Each row was made from one small tree. The marks that hang from a mark follow it in brackets, in the order of their numbers. Every link used is in the known rows. Write each row's tree.
Known rows
z_859[z_545[z_25 z_983]]: [-14   0   3  10   1  10  -3   6   2   6   9  -3  -3   2   5  -6 -11  -1
  -2   0  -2  -5  -4 -13   8 -11   4  -6  -5  -3  -4   8   6   7  -2  -4
  10 -13  -5  13 -13   9   1   4   9   5  -8 -12  11   3   1  -4  -3   8]
z_342[z_563]: [  8  -5   0  -5  10  -7   5   0 -10  -2  -5   3   1  -1  -1  -1   4   4
   3   7  -4  -3   2 -10  10  -9 -23   0   0  -2   2  -6 -11   4   1   0
   4  -3  -6   2   8   5  -4   1   0  10  -2   4  -2  -7   5   0   2   8]
z_545[z_25 z_983[z_472]]: [  7   1  -3   7 -11  -5   1   7  11  -6   8  -3  -2  -7  -3  -2  -6   7
   4   0   2  -5   3  -6   7   6  13  -3  -2  -2 -11  -6   2  -8  -1   1
   5 -13   0  10   7   9  -4   9  11  16   7  -2   1   3   4  -1   0  -4]
z_249[z_545[z_25 z_859]]: [ -2  -9   3   5  18  -8  -7   0  -3  11   7 -10   4   7  -1  -5  -3 -15
  -9   6  13   6   5 -11  11   1  -3   7   8  -1   4   9   1   0  -6   2
  11 -11  -7  17 -12   7  -4  10   2 -17 -26   7   3   4   1  -9  16   7]
z_342[z_545 z_563]: [ 11  -7  -6  -2  11   2   4  -3 -22   8 -19  -3  10   3  11   4   3  -9
   5   5  -6  -7  -2  -3   9 -21 -26   4   1   0  -8   3  -6  12   1   5
   5  -1  -7   2   1   2   0  -4  -1  28  -2  13  -1  -7   5  -7   2  14]
z_472[z_753[z_99]]: [  6   0   7 -10 -10   0   3 -16   8   6   8  10 -14  12   0   1   6   8
   3   2   3   5   0  17 -15  22  -2 -12   4   3  18  -5   1   6   1  -4
 -15  28   3 -15  12 -16  -7 -15  -3 -12  -3   4  -6  -9   7   7  -2 -19]
z_342[z_563[z_983]]: [  6  -3   2  -4  18  -8   3   1  -9   1  -4   4   7  -4   1  -7   4   3
   0   3  -6  -6  14 -15  11  -3 -13  -6   1   1  -7 -10  -6   3   6   2
   8  -2  -1  -5   7  10   4   6   3  12   3   3 -10   2   6  -4   2  19]
z_545[z_983]: [ -8  -1  10   2  -7  -1   6   7  10 -13   5   6  -6   0  -5  -1 -11   7
  10   2  -2  -3   8 -15   3   0   9 -11  -3  -3  -7  -3  -1   1   2 -14
   4   0   0  -1  13  15  -2  12   1   8  -2  -3   1   1   5   5 -10  -1]
z_25[z_545[z_249 z_859 z_983]]: [ -5   2   6   1  -4   1  -7   1  -1 -14  -7  -8   7   1 -13  15 -17  -8
   0   2  -5   7  -2 -10   3  -8   8   8  -9   1   2   6   2  -3   1  -3
  10  11   5  12  -8   4  -1  10 -12  -5   2   3   6  11   8   1  -8  11]
z_81[z_545[z_859] z_563]: [-43   1  -1   8  -1   6  -9  -5  -1   8 -10  -6   6   2  -4   3  -7   5
 -11   5   3  -2  -3 -10   9 -27  -4   8  -6   4 -10  18 -13   4   0 -12
   1   1 -13  11 -21  -1  11   1 -13 -25 -15  -3  17   0  -9  -3   8  12]
z_81[z_545[z_249] z_563[z_983[z_99]]]: [-36  14  -4   9   7   4  -7   0  -8  -1 -13   3   5  -8  -8   6  -4  13
 -10  -8  -2  -2   6   6  -5 -16  11   5  -4   2  -1  16   0  -8  -3  -5
  -2  -3   2  -3 -14   0  16  -5  -3 -17   4  -6   8   8 -17  -2   0  10]
z_983[z_99 z_472]: [ 33   6  -9  -8 -11  -1   2   6  15 -14   5  11 -10  -1   5   3  19  12
   8 -13   4  13  -9  19 -11  21   0   7  -2   4   0  -9  -9  -5 -15  12
 -18  -1   5 -19   6  -5 -10   1  -4   3  10  -5  -7  -3  -2  12   4 -21]
z_249[z_545[z_25]]: [  0  -9   4   3  20 -11   0   0 -11   3   5  -3  -2   3  -5  -4  -1  -8
  -6   4  11   2   6  -9   7   2  -1   2  12  -7   7  12   5  -2  -7   3
   5 -10  -6  11   2  10  -6   2   8 -10 -18   9   1   2  -2 -10   9   1]
z_545[z_859 z_983]: [ -9  -2  10   4  -9   3  -3   5  19  -3   8  -3   2   4   0  -3 -13  -1
   6   4   0   4   7 -17   9  -2   8  -5  -8   3 -11  -7  -6   4   3 -17
  11  -1  -1   8  -4  12  -1  22  -6   0 -10  -6   3   5   8   4   0   6]
z_859[z_545[z_249 z_983[z_472[z_753]]]]: [  2  12   4   2  -5   3  -4   3   4  -5   3   8  -8  -3   8   6  -7   6
   1  -8  -2   3 -11   2  -8   0   5  -9  -8  -2   8   3   6  -3  -7  -3
  -5   0  -1   0 -17  -4  -5  -7  -4  -4  -3 -12   2   3   4   8 -17  -5]
z_472[z_753[z_99[z_983]]]: [  5   0   4 -10 -15   6   6 -18   5  15   6   6 -16  10   3  -2   8  12
   6   1   1   4  -1  19 -21  27  -5 -16   5  11  27  -7   1   7   6  -4
 -18  30  10 -21  14 -15 -10 -19  -1 -15   2   5  -1 -12   3  11   2 -32]
z_349[z_472[z_753]]: [ -6  -4   6 -14 -11   1   2  -2   3   3   9   9 -13  16   3   6  16  19
   2   7   3   3   5 -11  -8   1  -2 -14   6  -3   5  -7  -4  -2   1   7
 -21  14 -12 -15   9 -10  -9 -14  -4 -13  -6  21 -13  -4  13   5 -11 -13]
z_563[z_342[z_545] z_983[z_99]]: [ -1  -2  -4   2   5   8   3   6   1   0  -9   3  13  -4  11 -10  10 -15
   2 -12  -5  -8   4  11  -2  -1   8  -2   4   7 -23   1   9   5   7   6
   5   1   6 -19   5  -7  13   0   0  16  10   0 -13   6  -4  -8   0  13]
z_81[z_563]: [-24   2   2   2   9  -2   4   1  -5  -5  -2   5  -4   3  -5  -3   0  12
  -3   7  -2  -4   2 -10   4 -11   4  -2  -3  -2   2  14 -12   0   0  -8
  -2   0 -12   4   9   6  -2  -1  -5  -7  -7   2   8  -6 -11   8   2   9]
z_25[z_545[z_983]]: [ -3  -3   8  -1  -8   0   2   0  -3 -18  -7  -1  -1   0 -12   8 -11  -3
   7   2  -6   0   1 -15   3  -3   4  -2  -3   0  -9   8   0   5   2  -1
   3  17   2  -1  10  10  -1   3  -4   3   8   7   4   5   6  -2 -10   5]
z_472[z_753]: [  0  -1   6  -7  -6  -3   1  -6   6  -1   4   8  -9  10  -3   5   9   7
   0   1   3   1   3  -4  -8  12  -5 -11   1  -2  16  -4  -1   4   0  -5
 -11  17  -4  -7   9  -5  -7 -11  -2 -13  -8   6  -6  -7   7   5  -4 -10]
z_81[z_545]: [-18  -3   2   3  -4   5  -3   0  -1  -9  -6   4   0   0  -9  11   0   4
  -6   0   4  -4  -3  -7   1 -14 -10   2  -1  -3  -2   8  -2   8  -4  -7
  -4   3  -3   0  -5   2   6   1  -7 -14  -9  -2   5   1   5  -6  -3  -3]
z_563[z_342]: [-11  -9   2   1   0  -1   7   8   3 -13  -1   6   3  -3  -4  -4   5  -5
  -3   2   0 -11  -7  -1   3  -9  -2  -2   2  -2  -4   1   1   1   5  -6
   4  -1  -5  -2  12  -6   0   0  -7  -3  -5  -3  -6  -3   3  -1  -6   3]
z_81[z_545[z_25] z_563[z_342]]: [-52  -3  -9  15  -1   2  -4  -2 -11   8 -12  -8  10  -8 -10  -4  -5   0
 -14   6   2 -20  -9   0  12 -36  -2   9   2   0 -14  22  -2  -1   7  -8
   7 -10 -14  16  -9  -8  15 -13   2 -15  -3   0  16  -3 -16 -13   6  13]
z_81[z_545[z_983]]: [-23  -2   7   6 -14   3  -1   2   3  -8  -4   3  -1  -3  -8   7 -13   5
   3  -2   2  -6   3 -11   4 -15  -1  -4  -3  -1 -13   5   1   7   0 -15
   1   2  -1   1  -3   9   8   5  -2  -6  -4  -4   7   5   4  -7 -10  -3]
z_99[z_753[z_472]]: [ 16   2   2 -11  -8  -2   1  -4   8  11  11   9  -4   1   2   3  12  -4
  -6   7   5   6  -4  11 -14  22  -1  -7   3 -14  12 -11 -10   6   0  -3
 -25  19  -2  -3   8 -16  -7  -8  -9  -4   3  -5  -7 -11   3  10  -6 -20]
z_753[z_99]: [  7  -3   6  -5  -1   3   5  -8   4  -4   8  10 -11   7  -3  -2   1   7
   2   4   1   5  -2  16  -8  15   2  -4   2   2  11  -1  -2   7  -2  -3
  -6  15   5 -11  13  -7  -7   1  -7  -1  -3  -4  -3  -4   6   8   1 -13]
z_563[z_342[z_545[z_25 z_249]] z_983]: [-14  -4  -4  10  17   4  -2   8 -10  -1 -11  -3  21  -9   1  -2   1 -19
 -14  -3  -5 -17   6   3   5 -14  13   0   3  -2 -10   5  18  -4  11   4
  17 -11   3   5  -1  -6  13   1   2  16   4   1 -10  11   2 -13  -3  25]
z_249[z_545[z_983[z_99[z_753]]]]: [  8   3   7  -2  -1  -9   5   0   3   7   6   3 -12   1   2 -10  -6  -7
  14  -4  10   9  10   3  -6  15   6  -6  11  -3  -2   1   0  -1  -7  -6
  -4   7   1  -7   4   9  -4   0   7  -5  -6   3   1  -1 -10  -2  -3 -15]
z_249[z_545]: [  2  -7   9  -2  18 -11   4   2  -9  -6   3   5  -7   4  -3  -2  -1  -6
   0   3  10   6   6 -10   2   5  -3  -3  10  -5   4  11   0   1  -8  -1
   0   0  -6  -1   5  10  -7   2  -1 -14 -19   8  -2   1   0  -4   0  -1]
z_342[z_545[z_25[z_563] z_249 z_859]]: [  4  -3  -9   4  15   6  -9  -4 -17   6 -14 -18  17   5   3  14  -2 -17
 -12   5  -3   0  -5  -1   6 -22  -6  21  -5  -4   9   8   7  -2   2   9
  15 -19  -4  26 -19  -2   6   3  -1  12  -7   8   6   1  -2  -7  10  21]
z_859[z_545]: [ -7  -1   6   1  10  10  -1   5  -1  -3   5   7  -6   6   7  -1   2   1
  -5  -1  -2   1 -10 -10   1  -8  -7  -5  -6  -3   6  11   0  12  -7  -1
  -3  -2  -9   0 -12   3  -3   0  -6  -7 -14 -12   5  -1   3   3  -4   5]

Write each row's tree
[  8  -2   9   1   3 -12  -2   2   8  -2   6  -1  -2  -1   5  -7 -10  -8
   6  -1  11   9   5  -9   5   9   5  -2   4   3 -15   0  -3  -4  -6  -4
   5  -2  -3   3  -8  11  -6  13  -5 -11 -16   4  -2   8   2  -2   1  -2] : z_249[z_545[z_859 z_983[z_472]]]
[ 34   9  -9 -12 -20  -3   0  -4  17  -4   5  11 -13   3   7   4  23  13
  10 -14   6  13  -8  24 -18  29  -2   0   0   6   6 -13  -7  -4 -12  11
 -25  12   5 -24   6 -15 -10 -13  -1  -6  11   1 -11  -7  -2  12   2 -28] : z_983[z_99 z_472[z_753]]
[ -3  -2   1   3   0  -6   3  -1  -4  -4   2 -11   1  -2  -8  -5 -12   1
   4   8  -4  -7   8 -16  12  -9   4   4   0  -5  -5  -3   6  -6   8   0
  15 -19  -3  16   9  16   6   4  20  14   7   4   8  -3  -7  -6   3  12] : z_545[z_25[z_563] z_983]
[ -2  -6   5   4  12 -12  -4  -5  -6  10   4 -16   4   2  -1 -11 -15 -15
   1   7   7   4  10 -17  14  -4   1   8   7   0  -8   4   4  -5   2   0
  19 -17  -6  21 -10  15   3   9  13  -7 -15  10   8   4  -8 -13  12  14] : z_249[z_545[z_25[z_563] z_859 z_983]]
[ -4   6   5   3  -5  12   1   6   8  -1   8   6 -10   3  11  -6  -6   3
   9  -8  -3   5  -8  -2  -1  -3   4  -6  -6   2  -6   5   0  10  -8  -4
  -1  -3  -1  -6 -11   8  -1   2   3   2  -4 -15   7   1  -3   5  -7  -2] : z_859[z_545[z_983[z_99]]]
[  0   9  -6   9  -6   1  -2   9   4  -5   6  -4  -2  -4 -10   5 -12   7
   5  -5   0   3   5  10  -2   0  19   6  -3  -6  15  -4   8 -14  -4  -5
   9 -20  10  14   0   8  -4   8  14  12   7  -7   5   5  -4   2  -1  -6] : z_545[z_25 z_249 z_983[z_99]]
[ -1  -6   0  -5  18  -2   6  -3 -16  -8 -15  -3  14  -6   4  -7   6 -15
  -3   1 -10 -12   4  -7   7 -13  -4   4   3   2 -18   1  10   0  15  10
  12  -7  -3  -6   8  -1  19  -6   4  13  10   7  -8   0  -8 -11  -1  30] : z_25[z_563[z_342[z_545] z_983]]
[  8   5  -9   0  20  -5  -4   1 -12  -6  -2  -8   6  -5 -10   5   3   1
 -11  -2  -5   1   8   3  -1   0   7  16  -1  -7  21  -3  12 -17   2  13
  11 -24   7  13  -1   4   8   0  15   5  11   0  -1   4 -11  -3   8  15] : z_545[z_25[z_563[z_983[z_99]]] z_249]
[ 13   1  -2 -11 -16   6   8  -7   4  25   7   1  -6   1   6   0  14   1
  -1   6   0   3  -5  14 -24  29  -5 -12   6  -3  27 -13  -8   6   5  -3
 -31  23   9 -11  13 -13 -11 -13  -6  -8  12  -4   2 -16  -4  15  -1 -39] : z_99[z_753[z_472] z_983]
[ 14   2  -3  -5  12  -5   3   1  -4   4  -3   3   4  -3   4  -9   8   4
   5  -4  -6   0  12  -3   6   4 -12  -2   1   4  -6 -13  -6   3   2   6
   4  -3   4 -12   6   7   5   4   5  13   8   1 -10   0  -1  -1   7  13] : z_342[z_563[z_983[z_99]]]
[ 19   1  -2  -6  13 -11   2   2  -5  -3  -4   5   5  -8   4  -6   8   6
   1  -1  -5  -4   9  -9   8   4 -13  -5   0   3 -12 -14  -7  -2   2   8
   2  -2   1  -9   6   4   2   4   0  14   9   3 -13   2   7  -1   2  14] : z_342[z_563[z_983[z_472]]]
[ -1  -3   6 -15 -13   3   3 -11   4   9  13  11 -17  18   5   3  15  20
   3   8   3   7   2   6 -14   9  -1 -14   9   2   6  -8  -3   1   2   8
 -23  22  -6 -21  11 -19  -9 -17  -5 -13  -3  18 -14  -5  13   7 -10 -21] : z_349[z_472[z_753[z_99]]]
[  6  -3   3   7   4 -12  -5   1   5   7   9 -10   2  -1   3  -8 -11 -11
   1   2  12   6   6  -8  10   7   7   2   6   2 -13   2   1  -7  -5   0
  10 -12  -3  15 -11  10  -4  13   6  -7 -14   5   1   8   0  -8  10   1] : z_249[z_545[z_25 z_859 z_983[z_472]]]
[ 13   0  -7   0  -3   4   6  -2 -12  10 -16  -4   6   0  15  -2  -4  -7
  19  -2  -7  -3   2   4   7 -15 -16   2   1   5 -19  -3  -5  11   1   1
   6  -2  -1  -4   1   7   2  -2   7  37   8   9   2  -4  -1  -6   0   6] : z_342[z_545[z_983[z_99]] z_563]
[ -4   0   0   0   4   2   4   9  10  -7   3   8   6  -7   2 -14  11  -5
   0 -10  -4  -6   6   7  -1   8  11  -5   3   5 -14  -7   6  -1   7   1
   4   0   8 -20  10  -4  10   4   0   2   9  -8 -15   6  -4  -3   0   8] : z_563[z_342 z_983[z_99]]
[-15   6   2  12   7   8  -5   8  -4   1   6  -2  -1  -2   1   3 -15   0
  -7  -1  -3  -2  -6  -6   4 -15   9  -2  -7  -7  11   9  11  -2  -4  -4
  12 -17  -2  20 -19   6   0   3   7   3  -8 -14  11   6   1  -1  -8   8] : z_859[z_545[z_25 z_249 z_983]]
[  6   3   4  -8   5  -8   2  -7 -21 -24 -18  -8   3  -5 -16  15 -14  -4
   4   3 -12   2  -2 -10   1 -13   0  14  -4  -4   4   7   7  -9   6  10
   8   4   3   7   6   8   6  -7   3   4  18  11   8   2  -6  -3 -12  18] : z_25[z_545[z_249 z_983] z_563]
[ 25   7  -5 -12 -14   3   2  -2  14  11  11   8  -8   3   6   1  18  -1
   4  -3   5  14  -6  26 -19  28   1   1   3  -6  12 -12 -11   4  -8   2
 -28  15   4 -14   6 -15  -7  -8  -4  -2   9  -7  -6 -11  -5  11   0 -28] : z_983[z_99[z_753[z_472]]]
[ -1   5   0   6  -8   5  -5   1   7   8   8  -1  -5   0  11  -4  -5   2
  -1  -4   0  -2  -8  -4   2   0   3  -8  -4   1  -4   2   5   2  -3   3
  -1  -5  -5   6 -15  -1  -2  -6   9   1  -1  -8   5   1   3  -1  -4  -2] : z_859[z_545[z_25 z_983[z_472[z_753]]]]
[ 21   4  -7 -11 -18   4   6  -3   7  15   1   0 -10  -3   4   0  17   7
   4  -3   2   1  -5  10 -23  27  -6  -8   1   3  25 -15  -6  -3   2   3
 -24  19   9 -14  10  -7 -11 -11  -5  -6  15  -4   4 -15  -7  15   3 -37] : z_99[z_753 z_983[z_472]]
[ -5  -2  -9   4  13  -3 -10   1  -8   0  -4 -19  16  -4  -9   4  -2 -13
 -18   9  -1  -2  -8   1  10 -19  -2  25  -5  -4  16  -2   7 -16   8   4
  22 -26  -3  32 -16  -8   7   4   1  -7  -5  -1   4   1  -5  -5  12  21] : z_545[z_25[z_563[z_342]] z_249 z_859]
[ 19   0  -1  -7 -11   7  10 -10   4   3   5   6 -14   2   4  -3   8  14
   7  -1   0   5  -8  25 -18  27  -2  -6   4  13  18  -8  -2   2  -1   4
 -17  17  15 -22  15 -10 -12  -5  -7  -3  11  -4   1  -8   1  15   4 -34] : z_753[z_99[z_983[z_472]]]
[  0  -1   2  -3   4   1  -9  -1  -7 -14  -9  -7   8   4 -13  20  -3  -9
 -10   2  -3   9  -7  -6   0  -8  -2  14  -9   0  13   9  -1  -1  -2   5
   5  12   3  10 -10  -2  -3   6 -18 -13  -3   4   3   7   9   1  -2  11] : z_25[z_545[z_249 z_859]]
[ 27   4  -7  -7   7  -8   2   2  -1   0  -3   5   3  -8   8  -7  12   7
   6  -7  -4   3   8   3   3  11 -12   1   0   6 -12 -17  -8  -3  -2  12
  -2  -3   5 -16   5   2   2   2   3  15  15   0 -13   0   1   1   7   7] : z_342[z_563[z_983[z_99 z_472]]]
[ 13   4  -5  -3  -2  -3   3  10  15 -12   2  10   5 -12   6 -13  18  -1
   1 -15  -2  -4   0  15  -5  16  11  -2   2   8 -22 -12   4  -7   2   9
  -4   0   9 -25   9  -9   7   2  -2   5  17  -8 -19   6  -3   1  -1   1] : z_563[z_342 z_983[z_99 z_472]]
[ 17   6  -9   6 -17  -1   0   7  16  -3   9  -3  -6  -5   1  -3  -1   8
  11  -7   3   3   1   9   1  14  13   3  -1   1 -11 -10   1  -9  -6   5
   0 -14   6   1   6   6  -5   7  15  17  14  -4   1   1  -3   2   6 -13] : z_545[z_25 z_983[z_99 z_472]]
[ 23   3  -1 -10   5 -11   3 -11  -2   8  -1   7   0  -5   8  -7   9   7
   3  -1  -3   0   8   8   0  16 -13  -9   3   7  -6 -17  -4   0   5   9
  -4  13   4 -17   7  -9   2  -8   2   9  13   5 -15  -2   7   1   3   3] : z_342[z_563[z_983[z_472[z_753[z_99]]]]]
[-44   1  -8  14   2   3  -6  -4 -11   8  -9  -7   4  -2 -11   3  -6   8
 -13   6   3 -11  -2  -7   9 -28  -2   8  -1  -2  -5  23  -6   0   0  -6
   1  -9 -13  17 -10   1  11  -8   4 -15  -6   1  19  -2 -14 -10   9  10] : z_81[z_545[z_25] z_563]
[ -6  -1  -5   9  10   2 -13   6   2   3   5 -12  11   3 -10  11  -4  -5
 -18   6   4   4  -1  -3   6  -9   6  15  -8  -6  24  -1   2 -10  -2  -3
  14 -19   1  30 -18  -1  -3  15  -5  -8 -15  -6   3   6   7   1  11   9] : z_545[z_25 z_249 z_859]
[ 17  -2   3  -9 -11   7  12 -14   2  13  13   9 -10   5   9  -3   7   7
   1   8  -1   8 -13  34 -21  34   1 -10   8   6  19  -8  -5  11   3  -1
 -28  21  17 -21  18 -19 -13 -10 -10  -6   9  -4  -3  -9   6  17   0 -38] : z_753[z_99[z_983] z_472]
[-11 -11  -6   7   3   6   3   5  -8   1 -10  -5  13  -1   3  -2   4 -17
  -5   3  -1 -16  -9   4   8 -19  -3   4   3  -2 -11  10   8   5   7   2
   9  -7  -7   8   4  -9   4  -4   1  15  -3   4  -2  -2   1 -11   1  10] : z_563[z_342[z_545[z_25]]]
[  8   7  -6   7  -8   9  -4   6   9   5  10  -1  -6  -2  12  -6  -2   2
   4 -10   0   3 -12   5   1   2   5   1  -5   2  -9   2   3   2  -9   7
   0 -13  -1   2 -16   2  -2   1  10   8   4 -15   7   3  -3   1   1  -5] : z_859[z_545[z_25 z_983[z_99 z_472]]]
[ -3   2   6   0  -2  -2   0   2  -9 -22 -10  -1   1  -3 -16  17 -15  -1
   2   0  -6   2   0  -7  -2  -7   9   3  -5  -4   6   9   5  -4   0  -1
   4  11   6   5   5   8  -3   2  -6   2   8   4   4   8   6   1 -15   6] : z_25[z_545[z_249 z_983]]
[-17   8   0   7 -16   8 -10   2  10  -3  -5  -4   4  -3  -6  12 -14   2
   1  -7   3   7  -2   6  -2 -13   4  10  -8   3  -1   1   0  -2  -5 -14
   4  -4   7   6 -24   1   8  10  -8 -13  -4 -10   9  10   0  -2  -4  -5] : z_81[z_545[z_249 z_859 z_983[z_99]]]
[-17 -10  -3  11  -5   7  -1   4   2   7  -6 -12  16  -1   6  -6  -7 -22
  -1   3  -2 -14  -5  -2  13 -22   3   3  -1   2 -22   5   6   5  11  -7
  18  -9  -6  14  -5  -5   7   6   0  15  -5   2   2   2   3 -11   2  14] : z_563[z_342[z_545[z_25 z_859 z_983]]]
